Each row was made from one walk, in order. Every step used is in the known rows, and no mark comes twice. Write each row's walk.
Known rows:
f z l d u: 17.8 -2.0 -6.9 21.5 -7.5 19.9 19.3 12.9 6.4 0.6 -4.7 -13.3 -17.8 -16.7 31.9 -12.9 1.5 -5.3 13.3 29.4
u f z l: 12.5 -15.6 -14.4 17.2 5.8 37.7 7.7 13.1 10.5 9.9 -19.0 -15.8 -20.3 -14.6 15.8 3.4 9.2 -0.7 -4.3 27.5
f z l d u w: 20.9 -6.6 -6.6 18.1 -6.7 23.1 19.2 16.8 1.2 0.9 -9.1 -11.5 -13.5 -9.0 31.2 -12.9 0.9 -2.2 14.0 35.0
d u l z: 26.3 16.9 -5.1 7.6 -15.4 7.6 22.9 3.5 8.1 -2.6 17.0 3.4 -41.0 -4.6 32.4 9.2 -0.6 -23.5 21.5 22.9
f z l d: 12.4 -9.5 -4.7 22.8 -8.3 19.8 16.8 18.3 5.6 1.9 -9.2 -14.7 -12.8 -11.6 26.7 -11.3 2.3 -3.6 8.4 29.9
l z: 6.7 0.1 -1.6 4.6 -17.9 10.5 11.4 22.4 -1.8 11.9 -1.5 -10.2 -47.9 -2.1 17.0 -3.8 9.2 -23.8 16.7 18.9
m d l: 27.3 12.7 -0.1 16.5 -38.9 24.5 7.0 10.1 17.9 -7.7 21.0 -1.9 5.6 9.8 13.6 10.1 -11.5 -12.1 -1.7 15.3
l d u w: 24.1 9.0 8.0 3.7 -11.3 19.2 -1.9 2.8 3.9 -16.3 17.2 -4.7 -5.9 -0.6 30.1 -11.4 -9.5 -9.8 12.5 19.5
u l: 15.6 -7.6 6.5 14.5 -16.7 6.6 16.6 12.7 10.3 -10.5 10.6 4.6 -13.0 13.5 18.0 23.6 -7.1 -16.6 -2.4 27.1
z l d u f: 29.1 9.0 13.5 17.7 2.9 24.9 3.8 10.8 7.0 3.1 10.8 1.6 -22.2 -8.9 31.8 -15.2 5.3 -1.5 19.6 21.8
z l d u: 28.8 15.0 17.6 17.1 -3.3 18.7 7.4 12.4 4.6 0.0 16.5 1.9 -23.0 -8.0 35.1 -14.8 2.4 -6.6 23.6 21.4
m d: 12.1 3.6 7.1 12.2 -32.5 24.3 -0.9 11.9 18.6 -3.3 24.6 -6.7 4.3 0.3 8.6 3.9 -14.6 -15.9 -11.4 10.5
v f z l d u w: 28.6 8.6 -8.4 16.2 -18.4 48.9 3.9 6.6 14.0 -6.7 -7.2 -22.5 -14.3 -9.6 26.7 -12.0 10.5 2.4 16.4 41.7
w u z: 18.0 3.0 14.9 -12.1 -24.2 5.5 20.7 26.1 -19.0 7.6 -3.5 -32.9 -17.4 12.5 11.4 4.8 -22.6 -21.8 10.9 34.1
z l d u w: 32.6 9.5 17.5 13.6 -2.9 20.6 7.9 15.6 -0.6 0.8 13.0 4.5 -19.3 -0.6 34.0 -15.3 0.8 -3.8 23.9 26.9
w u f z l: 13.5 -8.8 5.6 7.4 -12.2 26.8 12.6 22.1 -4.6 20.6 -23.9 -27.7 -21.7 6.8 13.1 -3.7 3.4 -9.8 6.1 43.1
w u f z l d: 12.8 -13.1 8.2 9.1 -10.7 27.4 8.6 20.7 -3.6 16.0 -24.0 -27.3 -14.2 9.3 13.4 -11.4 3.2 -5.5 5.9 42.3
v f z l d: 20.3 5.1 -6.7 20.8 -19.7 46.7 1.4 7.6 19.1 -5.7 -7.9 -25.3 -14.5 -11.6 22.1 -10.7 12.0 1.0 11.1 38.4
u w l d: 35.9 -8.1 23.7 5.9 -24.0 22.6 -2.1 17.3 -7.5 -11.0 -1.5 -1.2 1.3 22.5 27.7 -2.9 -8.4 -5.6 9.9 38.5
f z l: 12.8 -3.9 -8.3 19.5 -10.3 19.4 23.5 20.5 3.6 6.5 -8.9 -15.6 -23.5 -14.7 26.0 -0.9 2.3 -9.3 9.8 31.3
w l z f: 33.5 6.3 18.4 18.4 -31.3 25.6 7.5 12.4 1.1 17.3 -5.1 1.1 -48.1 7.6 27.3 -8.6 -0.2 -22.9 22.6 23.6

Which walk is each row?
43.2 14.2 23.0 15.5 -26.1 23.7 1.3 -0.8 5.1 -6.2 10.3 -3.4 -15.3 0.7 36.3 -11.7 -18.7 -14.0 17.2 21.0 -> w l d u z f
24.4 11.8 5.2 3.1 -8.9 19.7 4.4 -0.7 4.4 -9.4 17.5 -8.8 -14.6 -7.4 24.3 -12.1 -24.4 -14.2 11.0 7.7 -> l d u z f
31.4 23.1 -1.3 -7.0 -14.5 20.0 14.0 6.3 -2.0 -5.3 19.1 -5.0 -28.4 -7.1 33.4 10.2 -9.1 -19.9 20.4 24.1 -> d u w
15.7 -2.4 20.4 5.1 -27.2 5.7 19.5 22.4 -5.2 5.2 -3.2 -13.0 -16.5 26.5 15.0 10.6 -6.6 -20.3 8.2 42.0 -> w u l
27.7 16.6 -4.2 8.9 -14.7 16.6 23.8 1.6 7.8 5.4 14.1 7.9 -49.9 -1.5 29.3 6.3 -5.8 -25.6 23.0 17.4 -> d u l z f
16.6 2.9 -4.9 12.1 -3.1 26.3 -3.4 -3.7 15.8 -12.2 7.1 -12.7 -8.2 -15.0 27.2 -12.9 -3.0 -5.6 4.1 16.2 -> l d u f z
10.5 1.6 1.2 8.1 -16.0 27.7 13.6 17.5 -1.8 28.7 -6.3 -1.7 -64.8 4.3 11.0 -8.9 -1.9 -27.9 18.4 8.5 -> l z f
27.7 21.4 -2.0 7.2 -14.8 9.0 20.9 -0.6 12.0 -10.5 24.3 2.9 -29.1 -7.8 33.4 17.9 -8.0 -22.7 14.8 20.8 -> d u l
14.3 -14.3 2.2 15.7 -17.0 4.2 19.6 18.9 5.0 0.3 -0.6 5.7 -29.7 17.3 16.2 11.4 4.3 -17.8 6.9 29.0 -> u l z
18.0 16.0 7.2 7.7 -12.1 14.7 -2.2 -1.6 11.9 -14.4 22.1 -7.9 -11.2 -11.4 30.6 -10.2 -7.8 -13.4 11.5 12.9 -> l d u
23.4 11.4 4.2 1.1 -9.6 11.6 3.5 2.0 5.1 -16.9 19.7 -13.2 -6.3 -10.3 27.9 -10.1 -19.3 -12.2 9.7 12.6 -> l d u z
12.0 -19.7 -12.5 20.1 7.1 38.0 2.9 11.6 12.2 6.0 -19.6 -15.0 -13.4 -12.2 16.3 -4.5 7.9 4.0 -5.9 27.1 -> u f z l d
13.9 9.6 -14.0 13.7 -25.6 44.6 3.1 4.9 20.3 -8.2 -5.7 -31.6 -16.6 -15.2 18.0 2.7 7.2 -7.5 4.6 35.0 -> v f z
26.1 7.4 -3.4 16.8 -39.7 22.5 9.1 13.9 14.5 -0.6 13.3 -0.9 -6.7 12.5 13.1 1.8 -4.0 -13.9 4.3 17.2 -> m d l z
29.9 16.4 -9.9 11.2 -27.9 11.8 21.4 16.7 0.5 2.1 -1.8 -3.4 -38.5 10.0 26.3 11.4 8.5 -17.4 25.4 25.4 -> d l z
15.3 -8.0 25.1 8.6 -25.7 5.0 12.2 19.7 -2.6 -0.6 -3.5 -12.7 -5.9 29.1 14.7 -0.2 -7.8 -14.9 6.8 41.3 -> w u l d
24.2 3.3 19.6 -7.1 -18.4 7.5 23.5 31.1 -21.7 13.5 -4.4 -27.4 -21.2 14.0 14.9 -2.0 -18.0 -17.5 18.5 38.2 -> w u z l
28.3 1.8 6.1 -2.3 -4.2 9.2 23.0 24.8 -13.2 1.7 7.9 -14.5 -19.8 -3.4 18.3 6.8 -22.0 -11.4 11.2 21.0 -> u z l
23.9 -0.4 22.6 -4.5 -18.2 7.0 18.6 28.8 -20.5 9.8 -5.0 -26.5 -14.4 16.7 15.3 -9.1 -18.0 -12.9 16.5 37.8 -> w u z l d
42.0 13.3 21.8 14.6 -27.1 14.5 0.6 1.2 5.6 -15.0 13.3 -7.7 -7.8 -2.9 39.1 -9.0 -12.7 -11.6 16.4 26.0 -> w l d u z
25.6 8.2 1.0 16.2 -29.3 28.3 11.8 3.0 20.1 4.1 23.5 8.2 -16.3 4.9 14.1 -2.8 -15.4 -19.8 1.9 9.7 -> m d u l z f
24.8 13.9 -9.6 19.6 -19.0 46.6 3.8 3.0 20.4 -6.5 -3.1 -24.5 -18.9 -17.3 27.5 -11.7 11.6 -0.6 16.2 36.9 -> v f z l d u
20.3 6.8 -10.1 13.2 -22.4 35.9 3.1 -0.1 24.3 -2.7 18.1 -9.4 -1.1 -14.8 15.3 -1.2 -10.0 -11.5 -7.9 12.2 -> m d u f z
42.8 21.6 6.2 0.3 -20.9 27.4 15.2 5.2 -4.9 6.6 9.1 2.4 -42.6 1.4 36.2 -1.4 -8.3 -21.5 30.0 26.4 -> d u w l z f
22.5 2.7 0.8 -6.2 -10.0 24.0 20.1 13.0 -9.4 9.6 4.6 -13.2 -30.6 1.8 6.4 9.9 -40.2 -22.8 2.2 5.3 -> u z f
31.9 5.2 27.6 20.7 -29.6 17.1 -6.9 5.6 9.7 -11.4 8.5 -4.6 -3.7 4.0 33.5 -8.4 -4.6 -10.2 10.3 27.0 -> w l d
